Each row was made from one walk, in order. Every step used is in the known rows, and no mark comes twice. Write each row's walk.
In the rows, 128 means zero.
Known rows
matetud > pulet: [147 148  72 123  88 138 113 135  89 145 148  70 126  99 138 140 133 174
 149 125 123  96 135 119 128 113 133 129 117 144 106 126 119 129 131 157
 116 154 161 129 115 140 140 123 123 119 252 117 128 119 135 150  93 131
 128 142 117 149 123 101 192 172 112 120 123 107 131 135 164]
vono > refod > zutol > matetud > pulet: [118 111  96 130 136 140 125 174  15 132 119 114 114 137  84 145 170  85
 108 110 149 104 114 133  44 134 125 105  94 131 111 129 122 160 120 138
 109 198 135 120 107 149 134 131  65 132 181  98 133 111 138 118  96 128
 115 161 117 115 124  91 183 118  82 133 126 123 144 128 131]
gekez > rezede: [134 165 127 101 112 126 116  97 145 139 136 154 126  83 130 159 121 153
 129 121 109 111 118 149  80 100 178 130 154 158 133 128 117 122 139 134
 124 105 163 130 129 124 148 121 201 125 177 142 130 140 130 164 127 132
 126 142 109 140 120 157 137 187 148 148 126 103 102 124 145]
vono > refod > rezede > gekez: [136 120 160 145  97 115 118 145 158 126 116  73 134 180 147 159 116 106
 108 177 101 163  90 116 135 112 128 132 114 131 132 111 120 116 119 104
 134 109 120 116 126 115 115 135 181 129 100 193 129 141 138 123  91 127
 104 129 120 123 133 126 124 141 150 140 132 141 135 119 114]
vono > refod > rezede: [119 124 111 146 138 122 132 171 148 120 109 111 133 211 145 153 119 111
 112 145 102 169 107 122 157 121 134 135 104 127 137 113 129 121 130 128
 124 112 142 114 114 134 129 131 143 117 108 130 136 129 151 109 115 134
 113 136 113 107 116 162 147 151 160 143 128 142 154 119 125]
zutol > refod > rezede: [109 157  62 132 123 137 123 143 151 129 116 107 126 181 100 124 130 109
 136 136 111 140 150 123 100 137 136 133 111 137 134 120 142 135 164 163
 116 121 187 121 117 138 137 135 146 112 137 128 134 122 130 109 105 125
 130 127 121 126 113 123 135 128 147 154 127 120 148 128 119]
gekez > rezede > refod > zutol > pulet: [108 143  84 107  90 137 133 135  97 128 128 152 118  83  78 109 159 134
 116 137 134 132  91 145  87 111 161 100 141 121 132 129 149 171 121 122
 124 163 109 112 137 119 147 132 110 133 103  40 137 136 121 138 156 117
 126 142 116 122 131  88 145 156  97 146 121 117  96 124 163]
matetud > pulet > zutol > rezede > gekez: [120 116 143 113 112 137 141 119 131 135 138 102 122 117 126 131 145 128
 143 166 151  83 106 133 193 132 154 128 129 134 112 136 104 171 113 137
 130 157  94 144 150 124 115 129  88 147 187 141 124 117 114 126  94 129
 151 124 134 155 152  53 141 174 106 128 129 112 135 144 166]
gekez > rezede > refod > zutol > pulet > matetud: [109 140 130  96  86 137 127 121  73 132 122 171 124  69  69 111 156 116
 137 162 157  76  93 162  17 111 156 109 143 109 137 131 156 131 106 128
 134 170 107 104 164 109 156 116 139 162 131  46 135 135 113 130 176 107
 163 158 123 137 120  99 114 181  94 166 123 114 104 129 158]
rezede > refod: [150 146 102 129  71 131  96 127 139 131 131  82 135 142 152 142 124 128
 139 135 112 145 130 121 132 116 112 125 137 141 123 118 153 117 104 125
 129  88 121 116 134 114 120 129 137 128 124  69 129 148 138 122 178 122
 113 184 118 139 119 122 125 151 121 101 124 121 111 124 103]
gekez > zutol > rezede > refod: [124 124 144 104 111 137 132 114 154 124 130 181 117 185 134 141 143  94
 128 131 108 122 147 125 223 138 132 126 173 122 126 126 146 101 108 126
 126 110  89 135 131 120  98 127 129 136 108  32 124 143 119 127 189 120
 120 137 129 133 135 120 120 120 108  88 129 123 124 131 126]
gekez > zutol > dolu > vono: [155 140 130 142 159 141 111  63 148 142 138 118 133 105 147 126 132 151
 101  82  99 129 198 119 198 156 103 135 172 130 131 128 112  97 155 112
 123 106 163 148  98 139 151 126 111 106  97 121 126 135 131 136 126 145
 120  76 164 129 133 154 142  93 149  88 125 150 130 139  74]
refod > vono > zutol > gekez > rezede: [128 127 138 118 145 134 152 106 151 124 141 226 120  65 132 133  93 165
 139  93 120 134  84 141  68 125 180 137 111 125 137 132 127 126 153 140
 133 152 144 134 118 133 126 130 163 123 107 196 120 116 118 160 110 128
 133  90 108 134 131 189 110 130 158 159 115 139 104 134 227]
zutol > gekez: [149 153 137 141 118 139 125  88 128 150 135 135 123 151 110 133  93 174
 130  80 115 116 111 132 124 142 134 131 102 148 121 126 119 123 145 123
 114 145 135 136 115 143 135 130 141 120 177 212 128 130 133 145 135 128
 120 165 123 136 115 129 117 136 122 126 111  95 126 128 205]
rezede > gekez > zutol > dolu > vono > refod: [151  99 194 150 161 123 113  87 136 130 113 112 127 184 175 129 132  80
  72 112  92 161 159 127 196 137 115 134 154 129 129 120  93  89 126  71
 137  89 113 139 117 128 128 129 141 121  38 106 120 140 129 138 138 148
 101  95 158 106 148 160 131  90 149  93 129 182 136 133  68]
refod > rezede > gekez: [140 145 133 142  82 122 112 120 163 138 136  55 135 128 137 160 115 158
 137 165 108 132 100 110 129 119 121 130 143 133 133 114 133 116 127 130
 132 113 142 125 118 113 123 135 178 125 139 241 132 140 127 140  72 125
 126 135 125 146 128 104 120 134 141 134 129 113 117 128 130]
refod > rezede > gekez > zutol: [121 127 179 122  79 117 111  90 136 134 150 120 120 123 129 160 121 149
 135 164  97 119 153 106 153 117  91 130 188 113 139 123 127  97 133 130
 135 114 139 132 103 113  90 130 176 141 147 241 133 159 117 166  80 126
 128 102 129 151 140 118 114  91 140  91 129 127 128 128 115]
matetud > zutol > refod > rezede: [ 93 148 114 123 152 110 114 166 121 118 123 117 117 182 106 129 126 101
 143 125 159 131 154 109 113 133 109 130 106 128 134 136 149 142 163 167
 120 138 184 129 122 141 140 136 107 114 169 124 132 111 123 114  93 125
 150 112 121 126 122 112 126 108 132 143 126 105 159 125  99]
rezede > gekez > zutol > rosuz: [103 127 145 110 107 129  94  78 111 136 150 104 116 100 136  81 152 130
 128 110 109 122 177 117 135 113  87 126 185 105 124 128 110 101 104 107
 129  76 112 150 136 123  89 130 181 142 189 225 121 146 110 174 116 121
 117 136 126 144 144 105 127  83 113  82 130 128 119 130  89]
rosuz > zutol > vono > refod > rezede > gekez: [120 112 133 157 143 124 155 152 169 124 120  78 129 166 146 136 121 110
 122 148 104 169 155 104 185 148 134 118 104 135 130 121 114 160 111 113
 132 118  77 129 135 120  89 134 175 117  77 214 127 131 139 108 103 127
 120  85 135  99 143  90 124 108 127 128 151 160 140 112 117]
dolu > vono > refod > zutol > matetud: [131 115 132 149 166 134 125 166  77 127 106 135 133 153  85 180 146  95
  70  84 131 153 125 134  64 147 106 108 115 138 129 124 116 144 135  98
 117 150 116 116  90 148 155 135  60 133  55 110 136 124 146  80 125 148
  92 145 144 107 116 156 126  69 116 142 135 142 130 121  81]
dolu > vono > zutol > gekez > rezede > refod: [152 122 159 117 120 132 127 115 156 121 131 219 114 121 135 165 100 133
 118 117 116 152 117 134  92 112 166 126 126 138 134 125 133 111 128 117
 145 146 111 130 130 110 153 125 123 143  31 110 119 118 128 125 164 137
 140 103 149 131 145 156 118 120 161 139 114 161  85 129 219]
gekez > rezede > refod > zutol > dolu: [124 145  94 131 116 138 100  88 135 122 114 108 125  88 149 116 150  89
 120 123 125 141 117 148 104 161 166  96 153 113 134 128 150 170 118 129
 128 107 153 134 145 119 159 129 116  99  88  55 140 132 124 153 159 116
 123 147 123 124 126  90 124 167  95 137 121 140 111 127  71]
gekez > rezede > refod: [153 154 137 101  82 130 108 100 147 128 127 147 125 107 146 153 126 109
 133 156 106 135 123 142  78  94 163 124 155 147 132 120 149 122 106 135
 134  97 141 120 150 107 140 124 174 137 113  66 126 143 130 150 181 125
 120 161 114 144 125 138 123 178 140 135 124 116  86 125 136]
gekez > rezede > refod > vono > zutol > pulet: [134 116  72 106 126 131 162 149 119 113 130 180 128  66 124  91 151 137
 142 127 133 163  71 129  82  96 146 137 122 120 133 129 147 126 122 139
 139 145  91 113 137 118 114 135 143 129  74  33 116 121 117 135 145 122
 139 109 107 118 136 152 148 136 145 149 123 157  95 130 170]
dolu > vono > refod: [162 119 136 146 154 124 123 155 152 130 116 116 138 182 158 155 105 136
  82 108  98 167 135 132 169 110 124 138 112 147 128 115  95 102 133  85
 126 104 124 119 107 137 154 127 119 125  68  80 127 127 157  92 141 159
  91 119 149 110 126 197 148 119 163 128 132 155 137 123 119]
gekez > zutol: [129 133 146 115 102 124 114  93 114 137 152 142 126 126 131 156 116 162
 136 108 100 114 173 117 152 120  89 129 175 122 128 131 118  93 143 127
 123 105 147 134 107 129  97 121 155 134 190 158 133 154 129 166 125 133
 114 155 118 144 125 158 125 112 125  67 124 122 130 130 101]
rezede > gekez: [160 149 143 136  66 121  95 102 143 146 144  51 136 113 156 156 116 159
 139 129 111 123 103 123 119 109 113 127 141 152 123 115 113 113 122 103
 131  87 127 126 128 116 107 132 184 129 157 208 125 148 129 159  95 125
 101 175 121 147 129 125 115 135 126 108 127 110 110 127 114]
matetud > zutol > vono > refod: [132 108 178 144 189  95 156 169 137 116 114 115 126 195 173  85 119  99
 112 106 151 144 148 124 196 119 104 122  95 143 116 138 112 124 116 107
 125 106 107 137 124 147 113 126  98 108 147 110 122 118 138 112 155 132
 109 153 134  94 130 142 125 102 111 119 149 124 156 109  97]
pulet > matetud > zutol > vono: [134 133 180 128 160 102 145 130 131 127 138 119 133 104 143  75 117 148
 159 105 179  68 168 125 130 129  84 127 115 130 121 145 121 103 116 142
 126 129 128 138 136 133 135 113 116 123 202 162 124 118 114 126 138 119
 151 142 148 132 115 107  94 101  96 133 152  88 138 120 107]

Which walk is each row?
[126 111  84 114 114 153 149 141 149 119 127 143 131  58 138  86 137 106
 157 187 153 116 124 132 218 150 151 149 122 108 119 134 177 178 109 181
 127 163 119 129 143 125 140 134  38 129 114  14 129 111 119  97 154 123
 149  63 121 146 142  98 135 142 113 145 126 128 128 153 169]	matetud > pulet > zutol > rezede > refod > vono
[116 131  98 121  85 136 121 147  67 134 123 114 133 106  77 102 151 131
 139 145 161  80  99 142  74 119 112 111 127 104 128 129 155 129 111 124
 131 160 106 101 164 116 146 121 115 152 129  46 136 138 118 117 177 108
 142 189 130 127 114  87 110 153  78 138 124 109 119 129 133]	rezede > refod > zutol > pulet > matetud
[123 110 190 151 199 108 120 154 136 112 103 123 137 167 144 122 125  89
 105 147 150 132 135 123 152 151 120 146 111 112 140 129 139  93 134 127
 137 135 160 131 139 130 185 124  97 122  84  97 128 103 137  89 123 138
 150  63 158 102 127 148 128 131 160 165 127 155 163 130  89]	pulet > matetud > zutol > dolu > vono > refod > rezede
[154 143  96 135  96 140 110 129 164 130 128  84 144  62 163 112 106 139
 146 148 115 163 121 118 145 131 110 148 129 119 129 117 174 127 112 149
 130 104 137 112 118 114 134 136 125 116  83  77 129 143 138 112 164 122
 105 110 112 146 120 158 115 108 129 120 127 127 108 136 120]	rezede > refod > vono
[121 162 220 103 151 111 123  92 111 134 141 214 100 109 114 142  98 158
 141  99 149  95 110 136  68 118 169 124 137 147 129 145 112 134 149 134
 126 161 160 151 136 134 161 126 146 130 200 198 123 112 115 176 126 128
 142 137 113 145 135 134 115 161 129 150 113  86 118 124 214]	matetud > zutol > gekez > rezede
[137 116 158 152 121 117 148 144 189 127 109  81 132 187 159 111 117 109
 107 164 102 155 119 122 180 120 129 130 112 136 134 109 112 119 111 105
 133 108 108 125 118 123 108 134 167 109  82 203 126 143 138 114  96 124
 123 106 138 108 138 102 120 100 145 153 150 139 143 119 124]	zutol > vono > refod > rezede > gekez
[141 118  58 139 158 130 153 160 115 127 141 128 130 113 106 136 145 199
 117  58 140 154 102 119 150 103 106 128 104 141 124 128 104 109 150 102
 126 158  97 122  95 144 126 132 119 128  99  97 114 112 131 105 105 149
 120 125 151 113 131 154 174 111 151 127 128 153 115 124 164]	dolu > vono > zutol > pulet
[137 133 141 131 143 141 126  95 117 138 132 168 133 131  94 123  93 168
 140 114 150 102 136 149 118 143 129 132 110 136 123 140 114 180 138 130
 124 153 132 140 132 137 123 126  56 138 164 207 139 120 123 135 142 133
 147 171 126 147 128 125  93 145 126 109 113  95 132 131 191]	pulet > zutol > gekez
[126 147  54 157 150 151 118  90 115 134 133  61 137 111 140 137 144 141
 148  73 116 133 167 116 142 189 140 114 122 142 118 139 121 181 134 120
 118  90 127 147 143 144 116 129 146  97 176 129 128 127 133 137 138 125
 122 146 120 114 115 109 149 160 107  88 126 134 141 127  44]	rosuz > zutol > dolu
[106 132 185 104 157 109 143 146 114 124 129 147 123 141 108 140 136 127
 153 116 179  69  97 134 167 143 129 133 127 128 121 145 126 102 129 133
 124 136 112 143 157 136 144 120 117 140 217  96 119 111 114 113 142 119
 151 165 135 137 115 113 107 157  93 148 129  84 148 127 116]	pulet > matetud > zutol > rezede
[100 151  48 128 140 147 118 131  99 132 131 108 129 167 103 150 135 125
 152  91 118 131 196 115  84 157 138 116 106 154 121 140 120 191 154 138
 113 107 129 129 147 141 103 128 153 125 151  87 125 122 128 112 136 128
 127 159 115 115 121 121 132 144 106  96 128 130 141 124  80]	rosuz > zutol > refod
[146 148  72 167 161 142 109 105 157 137 127  67 138  78 141 127 127 169
  95  79 126 150 152 128 167 172 126 111 143 123 133 127 128 156 159 110
 120 117 161 141  93 139 178 132  57  91  78 119 137 126 141 105 102 146
 113  83 164 125 122 130 145 101 121 134 127 149 125 132  80]	refod > zutol > dolu > vono
[136 109  98 115 110 123 135 148 158 104 140 165 133  57 181 136 113 131
 150 134 128 176  95 125  92 103 139 138 128 113 137 126 155 124 122 144
 148 104 119 115 128 110 108 131 143 129  53  79 122 130 127 138 144 125
 119 103 109 134 130 194 120 127 154 131 127 171  90 129 128]	gekez > rezede > refod > vono > zutol
[144 149 118 108  92 140 115 108 172 125 130 136 133  45 158 114 112 122
 142 161 107 152 116 134  99 112 159 150 154 127 139 121 172 130 121 155
 134 108 152 116 136 109 150 132 156 125  72  70 129 143 129 140 169 123
 117  81 107 146 127 175 114 141 144 149 126 132  89 138 140]	gekez > rezede > refod > vono
[133 103 201 133 179  95 150 161 118 115 114 134 133 178 167  80 116  91
 129 125 165 109 148 134 136 122 102 130  92 131 119 138 110 100 104 103
 131 117 100 132 143 136 117 113 120 122 150 101 124 117 130 110 164 121
 129 159 138  96 121 136 103 103 108 136 152 118 158 110  91]	pulet > matetud > zutol > vono > refod
[118 131 131 135 105 128 138 127 160 134 131  95 128 109 122 158 131 142
 120 122 130 128  75 130 188 150 151 102 136 120 124 124 114 158 127 109
 124 127  91 133 128 124 116 139 131 124 134 170 129 140 124 124  89 119
 118 135 132 137 128  82 112 121  84 140 133 108 122 127 119]	refod > zutol > rezede > gekez
[136  98 164 158 165 124 123 111 173 117 107  83 142 169 154 129 128  92
  92 177 121 161 129 127 170 145 129 139 129 122 137 122 107 161 121 107
 145 110 125 135 136 117 145 134  86 124  24 156 135 125 136 102 101 146
 134  69 155 116 150 110 120 120 170 137 128 168 142 136  92]	pulet > zutol > dolu > vono > refod > rezede > gekez
[118 100 110 141 178 129 177 178 150 117 112 135 131 175 137  82 132  94
 127 183 137 123 171 134 210 128 141 134 100 119 125 128 130 176 120 168
 125 162 134 130 118 145 133 124  58 117 138 119 139 104 140  93 107 137
 143  76 138 105 137  89 161 128 152 155 147 144 165 128 162]	matetud > pulet > zutol > vono > refod > rezede
[119 122 162 110 130 121 134 146 150 114 123 153 136  81 144 109 127 102
 161 173 171 110  98 122 172 152 119 153 126 105 130 136 176 107 107 154
 135 137 107 124 158 114 145 128 102 139 110  35 120 124 109  96 180 106
 153  88 127 144 121 141  89 121  99 141 129 106 125 140 123]	pulet > matetud > zutol > rezede > refod > vono
[105 128  42 131 139 127 135 180 138 111 125 133 129 193 124 143 133 111
 140 106 135 163 133 117 101 130 120 127  89 125 133 124 134 128 163 155
 129 118 158 120 125 137 105 134 128 116 108 126 128 110 131 103  83 127
 141 130 121 111 116 142 138 124 155 141 125 147 148 122 114]	vono > zutol > refod > rezede
[143 109 113 120 139 131 151 157  92 131 135 143 142  85  95 131 143 180
 131  94 159  93 100 134  77 103 101 136 110 125 125 130 115  75 134 108
 137 158  91 113 132 130 138 116 135 152 126  94 119 108 124 101 128 134
 144 136 157 120 114 163 140 133 139 139 127 139 120 127 156]	dolu > vono > zutol > pulet > matetud
[ 97 138 104 116 125 136 124 125 131 126 127 171 116 190  97 126 134 102
 131 132 111 131 192 116 119 138 116 133 145 118 139 127 144 117 165 165
 120 127 183 127 110 136 115 129 140 125 129 130 135 135 122 131 104 127
 146  96 117 129 125 133 125  93 147 114 125 129 154 132 106]	gekez > zutol > refod > rezede
[106 125 177 102  85 128 135  97  80 142 135 163 125 105  67 114 155 133
 147 178 138  59 120 129  81 109  96 136 168 103 136 126 127  71 122 130
 137 171 115 116 151 110 112 120 196 163 177 178 128 146 102 155 110 112
 156 115 133 144 125  90 111 128 121 130 127 111 133 133 160]	refod > rezede > gekez > zutol > pulet > matetud
[114 157 154 117 122 136 129  96 128 139 129 198 110  94  95 153  98 164
 117 107 122 116 101 151  58 139 187 102 132 125 134 134 122 170 157 127
 122 167 152 138 124 132 158 126 132 126 147 205 136 128 126 170 119 128
 136 134 114 142 128 130 109 146 113 151 113 108 106 126 215]	refod > zutol > gekez > rezede
[113  97 199 109 103 120 136 117  73 134 115 173 124 165  81 113 154  98
 123 185 126  84 113 136  96 107 107 140 147 101 136 125 120  64 107 103
 140 162  99 112 158 113 110 120 188 170 130 136 128 138 113 142 132 113
 153 127 125 117 132 113 112 135 133 131 128 132 144 128 145]	vono > refod > rezede > gekez > zutol > pulet > matetud
[145 109 107 154 142 133 146 134 136 126 139 165 134 103 138 120  80 179
 143  79 135 157  90 123 127 149 119 142  74 118 127 130 130 121 150 134
 131 153 119 132  97 143 108 136 109 112 113 204 122 117 129 133 107 126
 116 114 115 130 123 173 106  91 131 121 115 143 121 130 197]	refod > vono > zutol > gekez
[124 100 202 123 104 109 116 115 129 123 131 143 116 178 142 165 120  98
 114 168  87 148 141 109 161 112  99 129 172 109 138 118 117  93 122 110
 138 112 116 128 117 113  85 129 178 140 105 196 131 151 122 156  98 130
 120 108 123 129 142 138 119  96 144  86 130 153 141 123 106]	vono > refod > rezede > gekez > zutol
[100 137  68 119 160 139 112 117 110 121 137 106 132  90 121  62 146 139
 148 121 151 110 171 142 124 114  97 133 141 118 121 141 111 181 109 142
 119  77 128 148 144 139 127 128  76 138 200 158 133 121 118 121 147 133
 139 164 126 142 133 109 129 134 126 107 128 113 124 133 103]	pulet > zutol > rosuz
[129 110  76 125 125 138 134 166  26 128 146 108 119 115 108 168 174 127
 146  88 151  96 117 117  39 118 107 120  92 148 108 134 111 119 122 157
 120 176 137 126 105 154 109 128 108 133 218 128 115 100 130 137  81 128
 127 174 117 133 123 117 190 117 115 123 123 124 127 132 148]	vono > zutol > matetud > pulet
[137 101 134 142 180 127 162 151 160 117 110 134 142 184 158  81 116 100
 113 129 132 136 167 153 187 124 128 130 104 137 121 134  94 166 109 110
 127 102  90 134 128 142 101 120  70 118  96 100 134 122 139  97 167 139
 116 157 134  97 128 137 110 127 142 115 150 141 145 122 108]	pulet > zutol > vono > refod
